Each row comes from the steps of one walk. Every step used is in the known rows, and no mark comes twice. Write the walk behind each row, first mark first.
(in the rows, 128 means zero)
Known rows:
v, q: [122 120 163 113 131 121 116 141 106 151 112 137 143 142 105 110 148 123
 110 128 110 107  63 120 158 125 135 105 147 137 115  99 131 120 158 123
 100 105 151 170 157 160 121 147  92 157 133 169 158 127 159 131 128 155
  97 118 100 121 117 105 146 155 155 115 118]
v, g, q, p, a, r, j: [134 133 213 137  67  79 139 176 101 156 119 121 167 150 107 102 212 124
  76 118  99 118  71  91 165 142 148 109 126 139 128  44 143 101 150 120
 108  81 147 152 167  72  91 161  91 163 134 169 174  39 182 176  90 142
  97 138 115 115 137 109 185 157 136 114 108]
g, v, q, p: [120 119 194 120 150 130 102 147 102 151 117 139 142 148 105 109 210 119
 111 117 104 117  45 120 162 122 134 109 135 134 107  66 146 101 151 113
 120 100 159 165 171 140  84 145  83 166 121 183 171  71 167 144 132 157
  92 131 112 109 129  98 136 145 150 111 109]
r, a, j, v: [138 144 182 112  97  70 196 177  93 138 101  98 155 167 120 108  86 125
  65 134 108  96  85 119 148 132 138  89 168 146  88 100 147 110 169 142
  74  96 134 171 149 138 140 143  94 151 144 151 152  77 205 148 108 161
 101  94  98 143 118 118 160 140 168 102 133]
r, p, q, g, v, j: [130 124 141 121 164 140 111 133 100 132 127  88 142  96 133 137 128 121
 130 107  86 130  54 113 167 107 158  48 186 129 108 105 149 132 137 131
 112 107 144 179 169 136  93 135  87 151 121 189 169  68 185 170 139 166
 122 118 117 139 158  90 141 143 119 119 112]
v, j, r, p: [113  98 124  97 139 120 179 196 108 135 111  86 184  60 135 123 110 119
 106 125 111 120  85 128 131 132 156  68 182 131 111 142 130  98 141 130
 103 101 141 185 156 152 138 142  96 126 144 175 164 109 151 146 122 186
  98 105 101 149 132 121 124 171 175 119 122]
g, q, p, r, j, v, y: [135 166 207 109 137  98 177 169  92 140 121 114 212 139 107  94 199 129
  83 133  97 118  72 108 173 170 143 107 168 136 106 100 154  86 154 137
 120  78 144 164 159  66  65 149  81 149 130 184 168  44 182 187  94 158
  76 108  98 126 149 109 124 150 153 107 111]
r, j, y: [136 142 164 105 134  96 192 166 127 119 101 115 189  88 118 101 168 134
 109 112  89 110  80 121 152 149 150 130 166 135  90 118 137 103 159 139
  96  87 142 174 150 124 126 142  90 140 134 146 155 117 170 159 113 155
 112 129  92 132 136 114 128 147 140 124 123]
m, a, p, r: [117 109 171 112  95  81 140 114 116 105 105 120 142 176 141 131 152 108
  57 139 116  94  76 120 178 118 163 149 173 165  79  95 140 138 160 149
  97  87 154 166 151 102 122 137 101 133 150 151 153 122 181 162 124 146
 148 130 114 110 132 117 174 151 180 114 136]
r, j, v: [132 140 168  99 109  93 191 138 105 133 105 109 186 113 111 101 142 128
  94 126 103 107  80 125 147 140 139 106 157 142  94 112 138  99 156 137
  88  88 138 175 151 141 127 144  87 148 136 153 152 135 176 156 111 155
 109 105  88 134 146 121 150 141 163 122 120]
g, v, q, p, r, a, j: [136 122 226 140 123  89 152 202  80 159 116 111 137 180 112 113 181 122
  61 142 113  98  75 106 168 124 139  91 145 145  96  74 156 108 173 130
 108  93 153 153 169 111  75 150  89 160 145 170 166   4 204 158 118 149
  92 123 121 112 129 102 165 138 182 112 120]
j, v, y: [129 152 156  94 154 101 157 138 103 127 111 127 178 134 120 106 134 124
 107 131 101 114  73 122 155 136 139 105 176 133 106 126 145 117 148 143
  98 103 146 180 156 121 114 140  90 149 118 186 163 113 174 156 117 171
  85  98  90 138 124 110 104 151 144  90 122]
p, r, a: [128 107 151 122 119  69 166 196 103 155 112 122 147 169 122 119 136 129
  80 139 115  90  93 109 165 133 152  85 152 151  97 124 136 128 159 139
  96 112 141 163 150 130 131 143 108 145 150 161 155  74 192 149 121 147
 117 126 108 123 132 117 151 162 161 122 127]
a, q, p, r, j: [123 118 190 118  79  72 145 139 109 130 103 134 169 185 124 112 207 124
  68 104 131  89  68 121 169 160 150  99 135 162  88  88 135  81 169 141
 112  82 139 155 163  80  81 136  91 149 148 152 157  74 188 165 105 143
 148 146 100 107 187 117 191 137 167 124 127]
g, q, p, r, a, m: [121  99 194 133  97  74 140 203 106 137 117 148 145 232 118 117 163 122
  52 124 112 103  77 111 185 153 155 102 139 134 108  94 146  92 156 122
 114 104 147 151 160 120 119 141 103 170 141 169 164  16 190 165 106 157
 110 133 117 122 129 108 143 165 139 107 115]
q, p, r, j, v, g: [138 119 205 115 106  79 179 149  82 166 112  98 197 132 107  97 195 117
  82 133 130 105  88 108 155 143 134 102 128 152 102 101 136 126 164 132
 104  73 142 159 165  82 108 156  82 157 130 181 163  71 183 184  95 143
  71 103  87 119 152 120 165 145 179 117 117]
m, a, j, v, q, p: [129 153 220 112  74 112 137 111  85 125  99 108 160 187 111 102 132 105
  56 127 133 103  57 129 171 128 126 138 157 144  79  48 145  98 174 125
  88  75 152 166 155 124 110 142  76 161 147 162 156  87 180 156  99 158
  78  96  99 129 105 111 168 134 186  85 131]
v, q, g: [130 108 170 132 120 127  92 141 104 148 116 131 139 132 107 112 141 119
 114 130 118 113  52 118 165  98 144  94 142 129 125  86 134 143 156 113
 104  99 150 166 159 168 121 145  85 167 124 177 158 112 165 140 139 148
  83 125 104 120 115  93 154 155 154 118 112]
m, a, r, p, q, g, v, j: [128 147 153 127 106 131 115 111 106  85 120  71 138 123 139 138 139 109
  86 116  78 126  43 114 183  95 160  82 201 135 106  86 160 132 135 137
 100  96 159 182 168 129  96 130  80 139 144 170 168  73 189 182 134 164
 133 118 130 131 140  92 166 146 143 101 124]
q, p: [123 111 162 113 124  96 108 148 119 135 106 145 155 156 118 112 177 125
 106 103 135 100  60 122 164 144 147 113 130 146  94  86 135  99 154 116
 117  99 151 161 162 125 124 135  94 158 137 172 160  73 169 147 120 151
 117 142 102 119 138 113 155 154 143 110 119]
q, g: [132 102 158 129 119 105 103 140 119 137 113 132 143 115 119 116 135 124
 114 119 118 107  58 120 162 104 159 102 149 133 112  96 136 139 150 116
 106  99 147 163 158 157 128 134  93 158 127 169 153 104 177 148 140 146
 113 142 105 122 128 101 162 154 139 121 116]
p, q, g, v, j: [137 146 150 126 156 135  75 108 109 131 126 108 139 109 125 130 149 128
 133 109  90 130  50 119 166  89 158  69 169 128 115 104 152 124 135 121
 116 107 149 168 169 130  83 132  90 154 113 196 168  43 181 155 151 161
 141 125 116 133 147  90 137 145 114 110 114]
m, a, r: [122 134 158 115  69  92 131 117 126  95 101 121 143 154 123 117 156 116
  63 125 104  98  59 122 169 116 151 148 171 147  99  87 144 114 152 134
  89  93 163 169 153 141 136 132  93 137 157 142 152 125 173 151 123 151
 135 134 116 115 112 114 174 158 163 100 135]
r, j: [135 122 156 109 111  94 160 147 122 137 105 120 166 102 115 109 176 131
 102 118 103 102  74 125 148 136 151 117 147 140  91 106 136 100 155 128
  96  94 145 168 154 144 125 137  92 147 144 148 148 122 167 150 123 151
 132 141  99 121 150 116 157 146 152 130 119]
p, q, g, v: [139 129 153 136 135 123  74 120 111 144 122 122 127 122 124 127 152 124
 137 104  94 119  45 109 177  92 158  76 150 128 103  86 146 148 143 121
 109 109 145 163 168 143 103 136  90 166 116 178 163  60 195 159 152 147
 135 144 115 124 143  91 168 141 116 125 112]
m, a, j, r, p, q: [132 122 138 118  61 104 152 165 102 128  99  70 156 106 150 133  92 105
  84 110 119 101  75 114 166 127 161  88 180 134  73  87 132 123 162 137
  78  92 132 175 151 133 149 137  95 137 171 140 153  88 190 164 113 166
 123 124 109 148 127 120 209 147 176 116 136]
v, y: [130 136 144 106 155 103 122 145 121 127 111 143 157 127 125 114 163 128
 114 123 100 109  69 120 154 136 151 114 168 133 106 118 143 116 147 133
 109 108 153 173 158 126 111 134  95 147 124 181 158 100 166 153 130 166
 108 132 102 126 125 105 112 157 134  98 120]
g, q: [120 129 159 118 132 119 119 144 121 152 117 139 147 114 105 108 149 131
 106 112  90 117  52 116 162 139 152 118 172 128 120  85 141 106 146 120
 110 103 147 162 153 144 106 140 101 150 128 161 156  93 166 140 131 158
 120 135 107 122 118 101 150 162 123 123 115]
m, a: [123 126 146 111  96 104 122 105 125 125 102 125 143 136 125 118 144 117
  90 119 109 102  63 131 162 115 154 145 167 139  79  83 137 116 152 128
  93 101 154 170 148 148 132 127  98 145 145 149 149 133 166 147 132 159
 133 140 107 119 115 112 148 153 150 107 130]
r, p, a, j, v, g: [132 113 196 119 105  75 198 156  73 178 113  95 160 135 124 117  65 112
  84 131 122 108 108  99 150 133 143  84 172 143  98  88 132 148 169 154
  74  90 129 169 156 108 128 160  99 159 129 166 164 113 199 174  84 156
  67  86  91 150 128 114 175 137 159 109 123]
q, p, r: [123 103 173 119 127  83 121 159 109 142 112 142 161 167 118 113 182 125
  92 119 146  92  80 111 176 147 150 110 133 155  97 108 135 110 160 127
 121  94 150 151 161 107 111 140  99 152 146 174 160  55 177 155 112 140
 117 137 104 114 145 115 164 160 158 117 122]
m, a, p, r, j: [127 119 182 111  75  73 177 122 116  98 101  99 161 151 138 126 179 111
  48 141 106  94  85 124 170 122 165 150 167 166  70  90 142 123 162 150
  91  76 151 168 151 100 116 139  94 130 159 138 149 124 182 175 117 143
 156 136 112 108 152 122 181 140 193 128 133]
r, p, q, g: [132 103 129 128 116 114 101 149 103 137 117 105 138 133 135 132 110 117
 130 104 118 107  57 102 185 132 156  51 154 138 100  98 129 155 151 130
 101 107 133 173 159 146 140 138  92 161 139 168 158  92 192 166 125 145
 113 128 105 138 153 100 187 147 128 129 117]

Which walk is each row?
[135 160 209 121  80 113 149 100  93 157 110  87 153 108 104 100 112 110
  63 129  85 124  52 117 149 115 140 156 197 127 103  43 149 134 162 129
  80  75 147 164 154 116 104 143  87 151 126 159 154  92 182 167 116 164
  80  99 100 129  86 101 169 141 153  96 128]  m, a, j, v, g, q
[127 107 200 132  76  91 131 209  86 168 109 124 165 162 123 112 131 118
  88 126 154 104  92 110 158 120 150  83 123 137 103  73 128  94 168 118
 101  88 137 151 158 116 114 159  97 163 145 174 173  39 177 139  97 156
  84 124 106 138 119 121 179 156 181 108 119]  v, q, p, a, j, r
[139 129 194 120  98 119 158 141  86 143 113 100 177 117 100  98 142 118
  99 141 106 117  64 121 157 110 131  84 145 133 114  93 137 126 159 122
  89  81 139 175 157 158 120 153  71 166 125 168 158 133 176 157 119 150
  68  95  91 130 131 101 152 140 175 122 111]  r, j, v, q, g
[135 132 170 112  86  80 171 153 124 105 103 116 167 122 116 107 185 129
  75 125  96  98  73 116 157 138 149 115 150 148 112 112 143  97 156 135
  93  87 154 168 160 139 129 143  87 139 156 140 151 108 175 154 115 144
 134 134 108 117 146 117 181 153 168 123 124]  a, r, j
[124 147 179 124 144 108 152 163 113 105 112 105 149 135 133 120 139 126
  92 110  62 131  44 131 143 103 154  77 199 128 111  96 157 109 144 144
 103 101 142 183 163 110  73 130  86 144 101 179 173  69 197 159 146 183
 115 119 113 133 132  88  98 135 115  99 128]  r, a, q, g, v, j, y
[134  98 136 134  69  82 119 213 100 119 109  82 145 162 158 137 120 110
 100 123 113 108  62 105 167 100 165  29 133 143 106  93 132 155 147 128
  92 102 126 174 159 122 164 151  94 152 135 172 170  43 207 155 136 158
 116 124 115 138 137 117 191 153 168 123 127]  j, r, a, p, q, g
[118 119 187 125 131 102 115 162 109 152 122 142 162 157 106 107 182 128
  93 117 123 107  62 104 183 155 152 115 153 142 112  84 140 103 154 119
 128  93 149 148 159  99  85 144 101 153 138 174 163  34 174 155 114 144
 111 138 110 114 135 105 162 164 141 121 114]  g, q, p, r
[122 138 160 104 177 125 133 122 118 131 119 120 151  89 114 119 161 132
 111 122  83 125  64 133 139 105 151 111 183 134 106 117 153  94 138 128
 115 105 160 173 164 142  80 131  95 139 119 184 163  83 160 142 144 175
 136 123 112 124 133 103 102 151 135 108 117]  g, v, j
[125 118 184 127 124 119  93 143 109 174 119 131 149 123 102 102 195 120
 110 106 104 123  41 106 154 143 141 118 141 128 125  50 139 120 147 104
 122  93 151 156 168 106  98 145  91 164 113 186 167  46 164 159 123 157
  82 136 105 112 115  99 154 158 122 111 108]  v, g, q, p
[132 135 222 122 158 113 182 189  99 140 115 114 188 115 105  97 235 127
  98 129  93 117  75 109 172 139 139 120 150 137  96  97 149 100 165 136
 119  77 153 164 166  93  64 156  79 150 130 170 172  57 176 173 109 148
  79 124 105 113 142 101 122 140 164 125 113]  g, v, q, p, r, j, y
[102 106 155 111 122 108 177 183  97 148 117 102 163 111 147 137 109 117
  94 114  96 127  85 127 134 116 166  49 192 133 109 112 135  87 138 152
 101 106 131 181 162 114  77 143 104 134 123 174 182 115 178 151 121 190
 134 118 112 144 158 113 132 148 148 118 124]  g, v, j, r, p, a, q
[126 104 168 124 110  65 148 205 100 148 111 126 153 200 123 117 171 126
  78 127 136  87  84 109 171 150 148  83 130 158  93 103 139 111 160 128
 110 106 143 157 157 108 125 141 101 153 151 171 162  35 194 158 111 145
 110 133 110 119 142 118 155 158 162 114 125]  q, p, r, a
[133 143 169 114  52  85 169 126 127  91  97 103 162 128 122 111 184 119
  53 127  91  97  67 124 162 123 152 149 164 147  90  86 147  98 154 134
  83  83 159 173 153 136 131 133  85 134 166 128 147 126 174 164 117 149
 142 140 114 113 132 118 183 150 175 111 131]  m, a, r, j
[140 113 164 142  71 122 129 164  98 127 111  58 144  72 150 135 107 102
  95 115  98 118  54 112 167  84 173  81 186 118  80  68 147 147 154 128
  88  87 137 172 163 140 119 134  83 148 150 150 160  64 204 178 138 164
 116 137 122 138 126  99 204 139 167 125 125]  m, a, j, r, p, q, g, v
[129 143 149 117 186 141 140 153 106 117 123  84 162  79 136 129 126 122
 139 102  73 138  56 110 174 118 157  65 203 123 104 118 150 136 139 141
 111 100 141 185 165 116  93 139  85 145 114 187 175  63 185 177 130 169
 100 107 108 149 142  87 115 144 108 113 115]  r, p, q, g, v, j, y
[103  86 142 118  73  81 168 198  99 157 107 121 158 149 149 131  90 113
  93 108 127 103  88 117 151 136 164  50 164 139  99 102 116 110 153 151
  89 106 119 175 153 120 127 147 109 145 139 151 171 141 186 146 103 170
 123 128 100 143 153 122 181 152 153 127 128]  j, r, p, a, q
[122 134 134 115  68 100 133 127 110  96 105  96 139 173 140 133 126 108
  77 109 102  97  60 104 192 144 148  97 178 151  88  88 139 130 152 146
  82 102 147 180 155 128 145 136  92 140 169 140 157 116 188 170 106 151
 134 121 115 132 136 112 201 150 153 108 135]  m, a, r, p, q
[131 144 185 102 111 113 181 145  89 148 109 104 181 126  99  96 147 122
  94 139  99 112  75 123 152 136 125  97 148 138 104 104 135 103 162 132
  84  86 140 178 153 152 119 155  79 156 133 160 158 146 168 148 109 157
  81  90  87 132 133 114 143 140 174 117 116]  r, j, v, q
[132 140 161 109 179 115 126 146 120 133 118 137 150  99 124 116 185 128
 118 125  72 121  60 123 147 114 152 118 177 123 108 110 156 118 140 133
 114 109 160 173 168 134  86 133  92 148 112 185 166  86 173 159 144 173
 113 138 112 117 130  97  98 148 128 102 115]  g, v, y
[132 116 199 121 110  98 144 169  94 154 113 124 176 158 104 103 214 124
  86 135 135  97  80 111 172 148 137 103 119 151 100  95 134  98 168 125
 113  84 149 156 162 111  92 152  85 156 151 169 160  69 170 161 104 138
  97 128 101 111 152 113 165 150 183 127 115]  v, q, p, r, j
[115 133 194 131  89  84 119 176 110 134 119 153 153 197 112 112 174 128
  79 110 117 108  66  97 186 149 153 106 143 143 124  61 145  88 147 125
 116  96 149 149 160  93  96 152 103 159 140 166 174  40 182 153  95 142
 117 137 120 124 131 109 178 166 126 107 115]  g, q, p, a, r
[124 100 203 137  91  90  95 153 104 172 122 164 136 205 115 116 160 116
  87 107 115 123  77 107 172 127 155 121 121 123 120  56 135 109 148 113
 114 101 146 146 167 103 113 150 104 187 107 189 175  42 172 166  98 158
  92 136 109 125 120 101 142 163 107  98 105]  v, g, q, p, a, m
[141  97 146 137  84 106 132 195  94 136 110  77 158  87 145 130  83 113
 109 112 129 108  69 103 169 115 166  43 163 127 102 102 130 146 162 129
  92  89 125 167 161 141 147 144  90 151 152 159 158  54 200 163 120 153
 101 125 106 150 142 108 216 150 167 130 123]  a, j, r, p, q, g
[131 132 207 118 134 101 176 191  99 140 109 119 197 143 107  96 209 127
  94 127 118 106  84 108 180 162 137 114 143 146  97 108 135 101 172 133
 113  76 146 163 159  89  93 157  82 151 142 167 166  67 170 167  93 143
  73 117  94 121 140 109 138 149 168 119 118]  v, q, p, r, j, y
[123 134 197 114 103  74 177 160 115 115  99 130 192 172 127 105 206 127
  76  98 119  98  72 116 173 173 149 115 156 157  84 101 135  85 172 152
 110  75 136 161 161  61  82 140  89 144 138 151 162  75 190 171  95 147
 123 136  92 118 173 113 163 136 150 118 131]  a, q, p, r, j, y
[123 125 177 118 157 134 121 143 104 156 119 134 135 114 103 111 175 123
 114 129  86 119  55 120 153 104 138 110 157 127 111  88 145 119 150 124
 106 108 158 170 165 162  93 146  88 158 121 172 164 115 166 138 143 161
 101 125 110 114 119  95 131 146 151 119 112]  g, v, q
[121 114 174 134 132  99 128 158  98 143 123 135 133 148 147 135 133 115
 108 113  86 122  61 114 166 111 167  64 186 125 106  79 148 136 142 154
 108 109 137 176 168 102  61 135  94 160 106 179 177 116 205 180 127 169
 111 143 116 126 162  85 139 130 114 111 115]  r, p, a, q, g, v, y
[114 123 136 107  88  93 160 194 106 130 102  96 162 144 141 123 115 123
  76 117 103 113  67 139 123 124 151  47 170 138 113 116 135  81 144 135
  92 108 131 181 155 126 119 135 100 132 135 172 167  83 174 133 132 194
 131 113 104 140 137 121 131 157 163 104 136]  v, j, r, a, q
[134 108 164 118  95  91 153 181 115 138 102 109 167  80 128 112 115 124
  86 123 125 104  80 122 137 117 160 104 158 132 102 112 135 108 163 125
  93  87 141 162 156 150 135 142  98 138 149 153 152  73 175 134 126 161
 115 131 103 135 119 120 177 158 181 121 128]  a, j, r
[120 118 200 130 135 112 104 164  93 171 122 151 138 179 111 116 186 122
 112 119 118 115  73 111 170 114 141  95 125 137  99  59 140 103 151 120
 116 106 151 158 166 117  80 152  96 174 119 186 181  72 177 147 117 152
 101 135 115 117 133 102 138 146 137 111 108]  g, v, q, p, a
[137 130 217 126  87  68 147 143  78 176 110 123 164 175 118 107 122 116
  85 120 147 106  94 105 157 128 140 101 133 149  97  64 136 124 168 132
  93  82 137 152 162  79 111 156  95 172 121 183 168  48 197 167  84 146
  76 103  92 138 126 116 176 139 152  92 122]  q, p, a, j, v, g
[122 148 152  95 177 116 159 146 126 114 108 121 179 100 120 110 134 135
 115 114  94 121  77 128 149 137 148 121 193 135 108 138 141  98 147 138
 106  96 150 178 152 119 114 137  97 132 122 179 163  93 155 142 119 173
 109 105  95 144 119 108  88 161 126  97 127]  v, j, y
[131 124 167 122 167 133 110 123 116 131 122 115 145  80 118 120 155 129
 115 125  87 131  54 132 144  83 159 100 178 126 118 106 155 117 136 118
 120  99 159 169 167 150  81 130  88 148 110 192 164  75 167 152 155 167
 123 131 117 123 133  91 113 151 133 112 111]  q, g, v, j
[121 109 156 110 106  70 156 179 114 112 102 116 135 185 141 129 142 118
  71 129 100  96  71 118 155 130 152  91 152 159  94  91 141 125 154 140
  90 106 144 176 155 126 144 143 101 144 137 157 160  99 192 146 128 158
 131 125 113 121 133 119 155 146 163 116 129]  r, a, p
[135 149 211 120 114 110 155 126  91 168 115 103 159 102  97  97 112 120
  83 127  91 125  58 107 146 128 136 122 184 128 123  71 148 133 163 131
  89  80 142 162 160 117 100 152  89 155 115 170 157  71 182 159 113 160
  72  92  94 133 101 101 167 145 147 105 119]  a, j, v, g, q
